Each row comes from the steps of one walk. Every step used is in the known rows, and no mark comes twice. Write the walk behind each row, first mark first.
Known rows:
fezif -> tapad -> datoson -> tokam: [-4.857  3.604  1.609 -1.761 -3.488  5.222 -1.698  2.120 -1.533 -3.907
  2.481  2.708 -3.864 -0.406 -4.932  4.855  1.172  0.363  4.081 -3.966
  0.913  3.810  0.071  2.192 -0.113]
datoson -> duru -> fezif: [ 3.541 -3.138 -0.900 -0.404  4.683 -0.001 -1.456  2.794  4.093 -1.135
 -5.824 -4.499  1.859  4.115  4.163 -2.601  0.931 -0.571  0.942  4.225
 -0.561  1.776 -1.160 -1.014 -3.851]
fezif -> tokam -> datoson -> tapad -> nuzevi: [-3.310  0.445  0.593 -1.594  0.380  2.423 -1.320 -5.746 -1.988 -2.429
 -1.599 -0.935  0.075 -3.701 -1.463  3.666  3.497  1.949  2.525 -4.928
 -0.726 -1.687  0.999 -0.668  2.099]
tapad -> nuzevi: [ 2.717 -0.938  1.162  0.033  3.092  0.467  0.511 -3.249  0.433 -3.683
 -2.728 -1.436 -0.686  1.000  1.273  0.063 -1.218 -1.249 -1.068 -2.120
  3.404 -1.899  2.705 -3.143 -1.868]
datoson -> duru -> fezif -> tapad: [ 1.385 -1.114 -4.912  0.832  4.300  2.265  0.957  3.478  0.506 -3.710
 -5.626 -3.565  2.293  1.864  1.797 -0.108  1.475 -1.473  2.867  2.618
 -2.800  1.321 -1.744  1.101 -5.159]
fezif -> tokam: [ 0.314  1.481  0.647 -1.420 -0.351  2.808 -2.527 -1.551  4.008 -0.843
 -1.064 -1.443  1.520 -3.456 -1.776  5.827 -0.351  1.102  1.965 -0.767
  3.794 -2.809  0.098  3.329 -3.221]
duru -> nuzevi -> tapad: [ 2.304  2.835  0.708  0.899  3.660 -1.521  1.199 -4.896 -2.854 -2.689
 -1.853  1.524 -1.057  0.935 -2.143  2.466 -2.713 -4.118 -1.217  3.246
 -1.030 -6.993  1.676 -0.148 -3.011]
duru -> fezif: [ 3.958 -2.990  0.447  1.032  2.177  1.787 -0.688 -0.698  6.542 -0.077
 -6.889  0.307  1.880  3.181  2.330  0.629 -1.696 -1.737 -1.223  5.366
  1.090  0.620 -1.662 -0.466 -4.331]
tokam -> nuzevi -> tapad -> datoson: [-2.512  3.874  3.494 -0.783  1.159  0.165 -2.154 -4.906 -4.611 -1.126
  6.134  1.215  0.379  0.991 -5.413 -4.531 -3.245 -5.668 -4.127 -1.100
  1.251  0.511  3.118 -2.253 -1.041]
nuzevi -> tapad -> datoson -> duru -> fezif: [-0.699  0.814 -1.529 -3.764  2.769 -1.196 -2.073  0.016 -3.522 -1.441
  0.729 -0.640  3.153  5.167  1.135 -5.131  1.975 -5.914  1.209  1.828
 -0.097  4.479 -2.986 -3.547 -1.130]
fezif -> tapad: [-0.427  0.778 -2.466  2.077 -0.295  2.466  0.456 -0.715 -0.088 -2.375
 -1.385 -0.876  0.924 -0.260 -2.022  3.230 -0.747 -1.731  0.101 -2.163
 -0.482 -2.138  0.126  2.970 -4.367]
nuzevi -> tapad -> datoson: [-2.396  2.910  1.032 -2.610 -1.710 -0.989 -2.791 -4.323 -3.782 -0.033
  5.167  1.963  1.503  2.838 -2.748 -1.767 -0.033 -6.000 -1.216 -3.086
  2.306  0.959 -1.233 -1.618 -0.135]
nuzevi -> tapad -> datoson -> tima -> fezif: [-0.446 -1.036 -2.353 -0.281 -3.941 -6.411  1.124  1.183 -2.915  4.498
  4.575  2.167  2.614  3.904  5.236 -5.706  0.666 -1.582 -3.196 -1.179
  0.562  0.887 -3.084 -3.183  5.304]
tima -> fezif: [ 1.974 -5.116 -0.571  3.096  1.727 -3.628 -0.412  1.462  7.048  2.812
 -2.714 -2.323  2.439  2.485  5.406 -1.042  1.316  2.768 -2.258  1.190
  1.882 -1.083 -1.511  1.248 -1.276]
datoson -> tima -> fezif: [ 3.889 -5.182 -1.798  3.003 -2.189 -5.006  1.683  4.008  4.713  4.873
 -1.846 -1.611  1.370  2.581  8.416 -3.267 -0.231  3.544 -3.563  1.263
  0.273 -1.824 -1.428 -0.820  2.520]
tima -> fezif -> tapad -> datoson -> duru: [-2.408 -4.153 -4.456  1.087  2.106 -2.923 -0.101  5.302 -0.690 -0.260
  2.828 -4.364  1.699  3.504  3.327 -3.708  5.822  2.867  3.105 -4.858
  0.528  4.008 -0.758  0.630 -0.570]
duru -> datoson -> tima -> fezif -> tapad: [ 3.215 -4.678 -5.210  2.344 -2.217 -2.761  3.960  2.625 -0.969  6.174
 -3.665  1.746 -1.809  1.976  1.151  2.342  1.462  3.286  3.352  0.309
 -6.687 -1.632 -2.709  3.032  0.857]
tima -> fezif -> tapad -> datoson -> tokam: [-4.663 -0.227 -0.628  0.482 -1.888  1.201 -0.201  4.917  1.919 -1.233
  1.193  2.009 -1.905  0.408  0.072  2.784  3.664  4.095  3.476 -1.915
  0.724  4.387 -2.105  2.616  1.939]
tokam -> fezif -> tapad -> nuzevi: [ 1.310 -0.536 -1.532  1.934  2.541  0.975  4.584 -4.418 -2.589 -7.047
 -2.753 -1.226 -1.678 -4.863 -2.443  0.745 -0.965 -2.914 -1.870 -3.401
  0.572  1.014  1.825 -1.484 -1.996]
datoson -> duru: [ 1.516 -1.336  0.236 -0.570  2.403 -1.379 -2.888  2.172  1.116 -0.957
 -0.273 -6.594  0.390  2.876  2.241 -2.456  1.529  0.187  0.580 -1.789
  0.249 -0.625  1.234  0.162 -2.966]
duru -> fezif -> tokam: [ 2.601 -0.254 -0.535 -1.127  1.879  4.325 -1.054 -0.821  6.896 -0.963
 -6.424  0.644  2.874 -2.200 -0.032  5.579 -0.986  0.349  2.432  5.183
  3.108 -0.286 -2.386  2.170 -4.251]
tokam -> datoson -> tima: [ 2.902 -2.655  2.678  2.811 -5.492 -2.276  1.570 -0.245 -0.541  4.808
  0.650  1.601 -1.455  2.774  3.338 -1.816 -0.324 -1.133 -3.648 -2.046
 -2.565 -0.611 -0.938 -2.347  2.598]
nuzevi -> tapad -> datoson -> tokam: [-5.030  6.515  3.347 -4.355 -3.200  1.482 -3.616 -1.267 -3.958 -1.907
  4.629  3.683 -2.170  0.892 -3.944  1.775  0.181 -4.073  1.302 -1.293
  0.921  2.388 -1.825 -0.134  2.571]

Which walk is each row?
[ 0.469 -1.900 -0.716  0.534 -6.180 -0.133  3.050 -0.034 -2.984 -0.420
  3.974  1.140 -2.336 -1.756 -1.984 -2.827 -1.214 -1.721 -2.405 -5.404
  0.102  4.852  0.448 -1.818  1.795]	tokam -> fezif -> tapad -> datoson -> tima
[-0.056  4.878  0.175 -2.745 -0.666  2.796  1.205 -1.763 -3.582 -0.433
  2.078  4.338  1.932 -2.858 -2.758 -1.867 -4.446 -3.876 -1.569  4.658
  0.858  1.246  0.140 -2.770  1.424]	duru -> fezif -> tokam -> nuzevi -> tapad -> datoson -> tima
[-3.392  8.407  4.082 -0.650  1.474  2.355 -1.658 -1.444 -3.317 -3.452
  1.205  0.782 -2.420 -3.156 -5.067  0.837 -4.175 -3.420 -3.113  4.015
 -2.555 -2.685  1.865  1.485  0.239]	datoson -> tokam -> nuzevi -> tapad
[-1.820  1.834 -3.451 -2.351 -4.238 -3.745  0.539  1.001 -2.602  3.579
  5.182  2.685  3.602 -1.319  3.010 -0.758  1.517  0.209  0.348 -1.231
  2.504 -0.144 -3.828 -0.631  5.383]	nuzevi -> tapad -> datoson -> tima -> fezif -> tokam
[ 1.810  2.682 -0.698 -0.532  5.971 -3.412  0.443 -1.416 -5.510 -3.694
 -0.831 -3.301 -1.192  1.930 -0.124 -0.659 -0.021 -3.269  0.878  2.005
 -2.548 -6.126  2.229 -0.911 -2.687]	datoson -> duru -> nuzevi -> tapad
[ 3.722 -2.873  0.018  0.870  0.783 -1.306  1.823  1.173  2.552  7.133
 -2.156  0.554 -2.079 -2.959 -1.546  1.918 -1.250  6.263  2.177  3.645
 -3.453 -2.638  1.623  2.831  1.205]	duru -> datoson -> tima -> fezif -> tokam -> nuzevi
[ 1.815 -2.972 -5.746  4.362 -2.489 -2.713  4.182  4.549  0.747  2.206
 -1.954 -0.797  1.859  0.496  6.115 -0.833  0.267  2.641 -1.822 -0.307
 -2.203 -2.430 -1.891  1.423  1.098]	datoson -> tima -> fezif -> tapad
[ 2.393 -3.232  3.142 -1.439  4.334 -1.445 -1.411  1.017 -0.665 -2.298
  1.752 -3.065 -4.170  4.882 -0.413 -2.030  1.780  1.951  3.600 -2.467
  2.278  0.532  5.427 -2.985 -2.383]	tapad -> datoson -> duru -> nuzevi
[-3.967 -3.595 -1.047  1.599 -0.872 -1.561 -2.199 -1.042  4.535  4.247
 -1.721 -1.922  3.233 -2.014  2.603  2.564  6.029  5.611  1.367 -1.785
 -2.413 -1.375 -3.278  3.636  2.874]	tima -> fezif -> tokam -> datoson -> tapad
[-0.635  5.617 -1.833 -2.153  7.188  2.280 -0.766 -0.655 -2.277 -3.796
 -2.358 -3.084  3.688 -4.027 -2.314 -0.894 -1.696 -3.475  0.541  6.658
 -1.970 -1.689  0.109  0.839 -3.413]	datoson -> duru -> fezif -> tokam -> nuzevi -> tapad
[-4.062  2.956  0.316 -0.586  2.631 -1.267 -0.920 -2.144 -0.625  0.639
  5.255  0.971  3.429 -3.358 -2.710 -1.329  0.044 -0.112 -1.282  0.487
  3.058  0.052  0.398  0.835  0.946]	tima -> fezif -> tokam -> nuzevi -> tapad -> datoson
[-0.560  0.081 -0.008  1.617 -1.024 -5.054  1.603  0.461 -3.426  3.525
  5.764  1.491  1.369  1.853  2.664 -8.572 -2.249 -1.449 -6.159  0.742
 -0.424  0.405  1.336 -3.751  4.392]	tokam -> nuzevi -> tapad -> datoson -> tima -> fezif
[ 0.732 -4.601 -3.585  6.433 -4.084 -3.881  5.627  3.319 -0.851  4.981
 -0.716  1.995  0.848  1.206  6.042 -1.291  2.472  1.561 -2.614 -1.710
 -4.949 -0.278 -3.629  0.298  3.334]	tokam -> datoson -> tima -> fezif -> tapad
[-0.226 -0.060 -1.975  0.097 -5.966  1.594  1.371  1.604 -3.885 -0.045
  3.969  1.741 -1.175  1.815 -0.663 -0.999 -0.822 -0.957  0.253 -5.379
  0.680  1.759  0.783 -1.192  0.811]	fezif -> tapad -> datoson -> tima
[ 1.132  2.166 -2.073 -0.532  0.821 -2.884  2.334 -1.428 -3.684  6.028
 -0.136  2.360 -0.132 -3.795 -3.008  1.338 -1.578  1.069  1.230  4.628
 -5.693 -4.634 -0.855  2.759  2.576]	duru -> datoson -> tima -> fezif -> tokam -> nuzevi -> tapad
[ 0.128  0.730  5.253 -0.526 -1.691  1.242 -1.236 -0.040  4.258 -2.199
 -1.852 -0.634 -4.462 -3.672 -2.092  2.247 -1.114  0.335 -1.790  1.381
  0.094  2.636 -0.539  1.537  0.899]	datoson -> tokam -> fezif
[-2.533 -2.664  2.022  1.387 -2.508  0.011 -3.285 -3.556  0.883  2.711
 -0.610 -1.629  0.146  2.411 -0.280 -0.643  2.697  0.319 -1.529 -3.506
 -4.077 -0.840 -0.329  0.612  0.969]	tokam -> datoson -> tapad
[ 0.815  0.789  4.652 -2.957 -1.140  2.689 -3.037 -0.274  1.696  2.340
 -3.806  2.440 -6.777  1.563 -5.924  7.246  0.673  1.812  6.256  1.827
 -3.929  0.375 -0.900  3.781 -0.736]	duru -> datoson -> tokam
[ 0.133  2.522  2.890  0.381  2.787  4.095 -1.777 -2.117  3.358 -1.788
 -0.067 -2.267  0.445 -5.364 -4.391  2.996 -3.410  1.390 -1.191  1.138
  2.815 -3.282  4.319  2.857 -4.072]	fezif -> tokam -> nuzevi
[ 1.099 -2.881  0.463  0.559  4.008 -0.816  2.639  0.006 -3.797 -5.605
  1.626 -3.010 -4.981 -0.979 -4.027 -1.440  1.924  0.399  2.793 -3.463
 -0.659  3.118  4.381 -1.376 -2.567]	tokam -> fezif -> tapad -> datoson -> duru -> nuzevi
[-2.696  2.621  8.196 -1.235 -0.271  4.373 -3.667  0.981  1.651 -2.195
  3.725  1.051 -5.256 -0.111 -5.076 -0.512 -2.380  1.732 -0.665 -0.499
  2.361  3.738  5.053 -0.623  0.329]	tapad -> datoson -> tokam -> nuzevi
[-2.877  2.840  3.075  0.240  1.710  8.107  0.199  2.363  0.912 -5.090
 -1.652  3.878 -3.595 -0.969 -5.752  1.759 -2.476 -0.064  1.552  3.968
 -0.805  5.673  2.102  0.276 -2.013]	duru -> fezif -> tapad -> datoson -> tokam -> nuzevi
[ 2.460 -2.783 -6.167  3.732  0.570 -2.726  6.615  2.672 -2.209 -1.858
 -3.304 -0.355  0.560 -0.317  6.882 -1.614  0.217  2.290 -1.394 -1.658
 -0.546 -2.311  0.489 -2.429  2.350]	datoson -> tima -> fezif -> tapad -> nuzevi
[-0.750 -0.827 -0.622 -1.296  2.182  1.460 -2.114 -4.288 -0.717 -4.056
 -3.040 -4.156 -0.216  0.653  0.861 -0.910  0.372  1.031 -0.331 -3.344
  0.220 -2.870  3.473 -2.226  0.034]	datoson -> tapad -> nuzevi
[ 3.527 -1.783  0.865  0.885 -3.663  1.751  2.684  0.403  2.925  3.856
 -4.361  4.225  1.119 -1.160  2.897  2.907 -0.283 -0.057  0.328  4.074
 -1.371  1.008 -4.202 -0.973  1.413]	duru -> fezif -> tokam -> datoson -> tima
[-2.270  7.575  0.651 -0.865  2.587  2.400 -1.274 -4.873 -2.823 -2.534
  2.172 -0.306  2.399 -6.409 -6.071  2.414 -3.825 -3.847 -2.182  2.031
  0.496 -5.204  1.858  2.841 -2.622]	fezif -> tokam -> nuzevi -> tapad
[ 2.148 -6.144 -0.297  0.823 -3.901 -4.591  0.528  3.887  3.249  5.324
  2.620  0.242  0.454  4.788  6.815 -5.307  1.046  3.498 -2.125 -1.971
  2.918  2.731 -0.548 -3.010  3.911]	tapad -> datoson -> tima -> fezif
[ 0.589 -3.146 -1.106 -1.111 -4.181 -2.254  0.078  3.545  3.660  4.499
  3.052  0.603  1.643 -0.606  4.633 -0.169  1.927  5.427  1.506 -2.253
  4.759  1.506 -1.330 -0.375  3.926]	tapad -> datoson -> tima -> fezif -> tokam
[ 2.442 -2.170 -2.821  0.889 -2.377 -2.412  1.283  3.829  4.955  3.909
 -1.517 -1.136  2.523 -2.594  6.173  1.779  0.468  5.445 -0.094  1.151
  2.108 -3.020 -2.041  1.907  2.383]	datoson -> tima -> fezif -> tokam
[-2.638  1.341  5.632 -3.179 -3.207  2.941 -4.312  1.587  2.136 -1.139
  2.512  1.816 -4.234  1.763 -2.389  2.198  0.702  1.106  2.361 -2.244
  3.249  4.224  0.595 -0.054  1.238]	tapad -> datoson -> tokam
[-2.018  4.868  1.492 -2.738  3.011  4.053 -1.136 -4.392 -1.088 -2.272
  1.461  3.739  3.002 -3.001 -5.833  0.375 -2.899 -4.552 -0.097  4.689
  2.412  1.886  0.291 -0.799 -2.154]	duru -> fezif -> tokam -> nuzevi -> tapad -> datoson
